Every row comes from one small tree of marks. Brackets hold a mark, then the marks that hang from it, in alphabetical order. Every link used is in the known rows. Which tree was each row made from?
Known rows:
(lasi (rilemop (bere gobiz nezab))): [ 18.4   7.3   9.1   1.2   0.7   5.4  13.0  -6.4 -21.8  32.0   5.7  -7.3
  80.0  -2.3  -0.4 -17.4  -2.1 -29.3]
(gobiz (lasi (rilemop (bere nezab) mupi))): [ 34.2 -25.1  -2.0  -1.8  38.2 -22.0  -2.4 -11.5  19.5  14.1  41.5   6.2
  10.8   8.5 -14.1  -4.7 -23.9 -21.9]
(lasi (rilemop mupi)): [ -4.9 -20.7  14.1 -35.2  34.4  -5.4   8.8  19.5 -19.5   6.3  16.0 -16.3
   1.2  24.4  -1.8  -9.5   1.5  44.5]
(gobiz (lasi nezab (rilemop mupi))): [-11.4 -21.1  -7.4 -17.2  66.0   2.4 -25.6 -12.5  -6.8   0.4  10.8 -12.4
 -26.9  44.0 -13.7  10.0 -13.7  50.5]
(nepa (bere gobiz nezab) (lasi (rilemop mupi))): [ 18.8 -27.7   6.6  22.3 -16.3   6.1  18.2  27.7   7.3 -29.9  12.7  33.8
  55.0 -30.5  32.0 -20.4 -42.9 -42.4]
(gobiz (lasi nezab (rilemop bere (mupi nepa)))): [ -7.6 -30.8  26.6  -8.3  55.6   1.1 -20.1 -45.8  35.2  17.8   4.3   2.2
 -61.0  54.6 -27.3   1.9  -2.6  17.6]
(mupi gobiz (nepa lasi) nezab): [-26.7  11.9  -8.8  14.1 -85.6  -1.9  18.4   9.0  12.5 -43.2 -18.4  -1.5
 -40.6 -58.0   0.2  -7.3  36.4 -17.7]
(gobiz (lasi nezab (rilemop (mupi (nepa bere))))): [-27.9 -31.5   4.4   8.9  38.4  16.5 -17.8 -12.5  18.2   7.8 -11.2   5.9
 -47.3  35.8 -19.0  12.3 -14.7  25.2]
(nepa bere (lasi nezab)): [-13.0  11.7  -6.3  28.8   1.3  21.6  -3.8  43.1  -5.8 -19.6 -26.1   5.6
  -9.2 -11.9  43.6   7.4 -32.3  61.5]
(bere (gobiz (lasi nezab))): [-16.3  37.8 -23.2   3.7  19.3   8.9 -17.1  -5.8 -30.1   2.8 -25.2 -10.1
  29.5   6.2   5.1  25.3   8.8  18.3]
(nepa (bere gobiz nezab) (lasi rilemop)): [  1.5 -14.6  -6.3  48.2 -22.9  16.8  16.9  38.0  -6.5 -21.1 -18.5  20.3
  84.3 -44.5  34.6  -9.1 -32.2 -21.4]
(rilemop mupi): [ 10.4  17.0   5.8 -43.4   7.9 -15.2   9.1  32.9 -18.5  -0.3  18.7  -6.5
  -5.3   9.2  13.7   0.8  12.5  34.7]
(rilemop (bere (gobiz lasi) nezab) (mupi nepa)): [ 34.3  20.3  14.5  -4.1 -26.9 -19.2   8.9 -26.4  30.9   5.4  17.3  31.4
  24.1 -14.8  -9.3  -2.3  10.6 -90.3]
(rilemop (bere nezab) (mupi gobiz nepa)): [ 38.2  18.2  27.4 -23.8 -49.4  -7.3  10.2 -20.4  11.9  10.3  14.8   5.2
 -25.3  -7.7 -14.8 -13.3  23.9 -61.5]
(bere (gobiz (lasi (rilemop mupi))) nezab): [ 19.6  -6.1  -9.9  -7.6  17.7 -12.8  -0.2  -7.0  -9.8  -8.1  22.2   5.7
  58.5  -7.1  -8.1  -1.7  -8.8 -46.1]
(lasi nezab (rilemop bere (mupi gobiz nepa))): [ -9.7 -22.9  40.4 -27.3  12.8  17.8 -11.5 -55.6   7.7  30.2  -8.8  -9.3
 -74.1  55.1 -30.6 -15.8  11.8  10.3]
(rilemop bere (mupi gobiz)): [ 10.7   5.3   6.1 -30.4 -13.4 -18.0   6.9  -2.2   6.1  20.4  14.1  -4.0
 -45.2  14.0   0.0  -4.6  13.6   2.3]
(rilemop (bere gobiz)): [ -0.9  25.9   4.3 -10.0  -7.8  -8.7  19.1   9.3 -14.3  32.1  -8.1  -7.1
  42.1   4.3  16.9  -0.1  16.7   0.2]

Which tree is each row?
[-37.8 -13.8 -53.3  16.1 -13.3  -7.2  -3.6 -11.0  -3.9   0.6   0.1 -32.8
 -24.2 -15.5 -32.4  11.5  22.5   1.8] : (mupi (gobiz (lasi rilemop)) nezab)
[-21.4  22.5  11.3   7.2 -34.3  18.6  -9.3  -0.5  -8.6 -34.7 -47.1  -3.3
 -40.0 -15.7   9.0   7.7  20.6  26.9] : (mupi gobiz (nepa (lasi nezab)))
[ 20.3  -1.7   7.2  18.2 -75.4   2.3  13.7  22.3  25.8 -39.1  -8.7  30.2
 -20.8 -53.4  21.3  -7.8  -5.3 -55.3] : (rilemop (mupi gobiz (nepa (bere nezab) lasi)))
[ 27.8  33.7 -22.6  18.2 -11.4 -13.7   3.3  -1.7  -1.7  14.3   8.4   8.2
  69.8 -27.2   6.5  10.3  -0.6 -53.7] : (rilemop (bere (gobiz lasi) nezab))
[  5.3  -7.0 -33.5  -7.1 -32.9 -30.4  -0.1 -25.5  39.3  10.8  40.7   5.3
 -73.5  -3.3 -22.5  -3.8   9.1 -37.4] : (rilemop bere (mupi (gobiz lasi) nezab))
[ 14.1  16.7   6.6  38.8 -53.1   4.7  16.7  50.4  11.8 -35.9 -20.9  20.6
  37.2 -58.0  36.5   0.6  -7.1 -19.0] : (mupi (nepa (bere nezab) lasi))
[-10.6  -5.6  16.1  -8.3  52.4  22.1 -15.1 -11.2 -19.9  39.0  -6.7 -25.2
  -6.4  49.7  -6.3  -3.0  -8.1  68.6] : (lasi nezab (rilemop bere))
[-13.2 -18.3  35.7 -33.1  14.7  -5.7   9.5   0.3  -4.3   2.0  -1.7  -8.6
 -12.4  20.9 -13.5 -10.0  23.1  25.0] : (lasi (rilemop (mupi nepa)))
[ 17.6  46.2 -31.8  10.2 -15.8  -8.4   4.3  16.1 -25.7  -6.5  -1.2  -6.8
  82.7 -35.7   8.9  20.4  11.0 -42.9] : (bere (gobiz lasi) nezab)
[-11.1 -25.0  24.1  19.3  45.1  13.7  -6.7   2.7   8.4  -1.7 -10.3   0.4
 -14.1  21.6  17.2  -8.6 -29.5  62.0] : (nepa (lasi nezab (rilemop bere)))
[-11.7  15.2  -2.6 -19.5  -5.0   2.0 -23.7 -31.2   1.2 -11.0 -15.9  -4.7
 -71.6  18.1 -25.7  17.6  26.2  -2.5] : (rilemop (mupi (gobiz (lasi nezab)) nepa))
[-16.7 -40.7  -8.3  -0.8 -32.0  -9.1  13.7  -1.6  17.8 -36.5  24.2   5.6
 -55.3 -24.3  -5.3 -27.8  -5.7  -0.7] : (nepa (lasi (rilemop (mupi gobiz nezab))))
[ 17.1  40.4 -20.2  11.8 -43.3  14.6  16.6  38.7 -32.5  11.5  -8.9  -1.7
  87.9 -32.9  23.5   2.9  -3.1 -32.9] : (nepa (bere gobiz nezab))
[-26.2  -6.2 -17.7   5.1  62.3  10.1 -27.0  -3.7 -23.5   7.6 -15.8 -26.7
   3.0  26.9  -9.0  21.9  -3.6  65.9] : (gobiz (lasi nezab rilemop))
[-15.4 -17.5  -7.5  10.0  67.2   5.3 -26.1 -19.9   3.2  29.8  -4.1 -18.6
 -11.6  42.8 -11.7  12.0 -14.7  52.1] : (gobiz (lasi nezab (rilemop bere)))
